(in the rows, 128 means zero)
Known rows, with every way that one mark hangs from another
Q_880{Q_949}: [112 141 151  95 141 150 160 137 111 130 127 144 111 101 120 143 138 128
 151 146 109 147]
Q_316{Q_473{Q_252 Q_438{Q_127}}}: [138 134  96 145 123  95  68 138 185  97  69 111 125 141 128  81 156 150
  98 104 117 111]
Q_949{Q_473{Q_316 Q_438{Q_127{Q_661}}} Q_880{Q_252}}: [117  90 163 142  95  75  82 126 183  64  79  73 122 145  77 110 171 114
 146  92 124 143]
Q_252{Q_473{Q_438} Q_880}: [133 108 161 154 119 102  40 154 184 140 140 124 204 117 118 107  77 165
  83 140 112 147]
Q_473{Q_252 Q_438}: [114 118 128 147 139  71  96 140 157 107 103 134 155 134 113  96 194 129
  89 110 114 145]
Q_438{Q_127{Q_661}}: [ 85 118 110 133 118 123 120 107 192 131 110 125  96 135  70 126  70 148
 130 117 122 128]
Q_661{Q_127 Q_845}: [121 114 145 107 169 126  53  79 153 142  84 128 151 172 188 153 135 168
 133 126 141 121]
Q_949{Q_473{Q_316 Q_438{Q_127}} Q_880{Q_252}}: [142  84 166 139  94  81  78 136 170  58  83  81 133 139 108 105 185 112
 152  94 117 152]
Q_252{Q_880{Q_949{Q_473{Q_438{Q_127{Q_661{Q_845}}}}}}}: [120  96 154  99 134 116 109 118 191 146 113 117 147 131 110 139  88 167
 130 115  96 161]
Q_127{Q_438 Q_661}: [ 87 128 126 122 136 111 124 105 171 153  74  91  57 125  33 140 103 119
 107 130 132  98]
Q_252{Q_473{Q_316 Q_438{Q_127}} Q_880}: [ 96  88 177 158 115  83   9 147 222 123 126 135 191 127  82 112  93 170
  73 105 126 155]
Q_473{Q_252{Q_880{Q_949}} Q_438{Q_127{Q_661{Q_845}}}}: [ 66  96 143 119 142  81  90 126 220 137  91 123 154 130  90 126 122 176
  91 101  94 179]
Q_949{Q_473{Q_252 Q_316 Q_438{Q_127{Q_661{Q_845}}}} Q_880}: [174  85 138 140  99  44  73 110 192  79  74 101 142 175 112 112 186 119
 123  63 114 149]
Q_880{Q_252 Q_949{Q_473{Q_316 Q_438}}}: [ 73 128 186 106 142 115 115 150 134  80  95 114 129 117  82 118 211 125
 147 142 107 148]
Q_473{Q_252}: [130 133 116 138 122 107 117 138 135 112 122 132 157 138 128 118 159 128
 112 120 114 146]
Q_438{Q_127}: [122 109 115 127 117 132 115 120 171 120 116 138 115 127 115 120  92 142
 138 118 113 142]
Q_845{Q_661}: [139 132 112 146 115 109 165 105 128 137 144 115 115 107 119 121 116 142
 151 147 132 116]
Q_252{Q_880}: [116 105 151 127 120 129 112 135 153 145 143 109 169 120 136 142  86 150
 115 116 126 154]
Q_949{Q_473{Q_316 Q_438{Q_127{Q_661{Q_845}}}} Q_880{Q_252}}: [125  85 163 131 105  74  75 116 187  75  70  73 128 159 103 118 169 128
 145  90 122 142]
Q_880{Q_252{Q_473{Q_316 Q_438}} Q_949}: [ 41 140 197 118 142 126  79 167 140  95 108 127 149  98  75 120 167 147
 120 170 110 148]

Rows
[113 135 104 139 129 107  82 121 196 117  71 100  87 139  96  94 116 152
 108 109 134  91] | Q_316{Q_473{Q_438{Q_127{Q_661}}}}
[116  92 174 111 127 107  99 137 180 121 121 129 152 118 100 132 130 148
 128 101 106 171] | Q_252{Q_880{Q_949{Q_473{Q_316 Q_438{Q_127}}}}}
[169 141 132 102 127 127 141 139 114 104 120 143 141 126 125 121 167 117
 155 138  86 149] | Q_880{Q_949{Q_473{Q_252}}}
[127 122 130 138 137 104 106  78 150 137  92 103  95 112 105 132 125 146
 149 153 141 103] | Q_845{Q_661{Q_127{Q_438}}}
[ 95 108 160 128 142  87 105 154 164 121 116 128 174 111 114 117 169 148
  91 112 100 178] | Q_473{Q_252{Q_880{Q_949}} Q_438}
[ 78 125 148 147 121 125  57 157 177  99 107 111 163 115  97  92 109 157
 115 168 103 137] | Q_880{Q_252{Q_473{Q_438{Q_127}}}}
[142 146 107 145 130  90  80 143 158 104  78 104 134 142 137  86 178 142
  95 112 126 101] | Q_316{Q_473{Q_252 Q_438}}
[149 113 159 102 122 138 129 141 141 133 141 119 162 113 133 141 104 141
 146 128  98 163] | Q_252{Q_880{Q_949{Q_473}}}
[126 105 147  96 174 121  45  75 164 152  45 110 113 163 162 157 139 157
 122 128 134 109] | Q_661{Q_127{Q_438} Q_845}
[ 96 111 108 119 129 122 113  94 196 146 100 124 101 153 100 138  67 163
 128 113 120 127] | Q_438{Q_127{Q_661{Q_845}}}
[ 82 136 156 148 126 122  63 160 153 103 112 108 171 116 104  98 127 149
 110 174 111 129] | Q_880{Q_252{Q_473{Q_438}}}
[126 109 154 141  95 128  84 156 152  91 108  86 149 103 134 113  99 136
 145 148 104 154] | Q_949{Q_880{Q_252{Q_473{Q_438{Q_127}}}}}
[ 87 114 151 162 122  75  29 129 211 113 106 146 141 142  46  99 119 150
  79 115 135 120] | Q_252{Q_473{Q_316 Q_438{Q_127{Q_661}}}}
[ 57 130 173 153 129 104  47 157 160  94 108 112 166 125  82 105 158 146
  98 151 129 131] | Q_880{Q_252{Q_473{Q_316 Q_438}}}
[ 52 149 189 113 131 148  92 165 126  97 121 127 151  99  85 133 144 146
 134 176 109 149] | Q_880{Q_252{Q_473{Q_316}} Q_949}
[ 72 130 155 104 134 128 126 140 163  93  91 108 114 114  68 111 146 139
 158 158  87 148] | Q_880{Q_252 Q_949{Q_473{Q_438{Q_127{Q_661}}}}}
[126 136 132 128 132 103  86 153 163 113  88  98 149 123 136 105 157 154
  96 113 114 130] | Q_316{Q_473{Q_252{Q_880{Q_949}} Q_438}}
[ 30 126 163 154 123 100  43 144 196  97  99 109 148 128  46 105 126 157
  98 144 127 128] | Q_880{Q_252{Q_473{Q_316 Q_438{Q_127{Q_661}}}}}
[163 110 143 142 105  76  75 132 162  95 124 120 190 168 108 117 180 124
 109  83 120 149] | Q_949{Q_473{Q_252{Q_880} Q_316}}
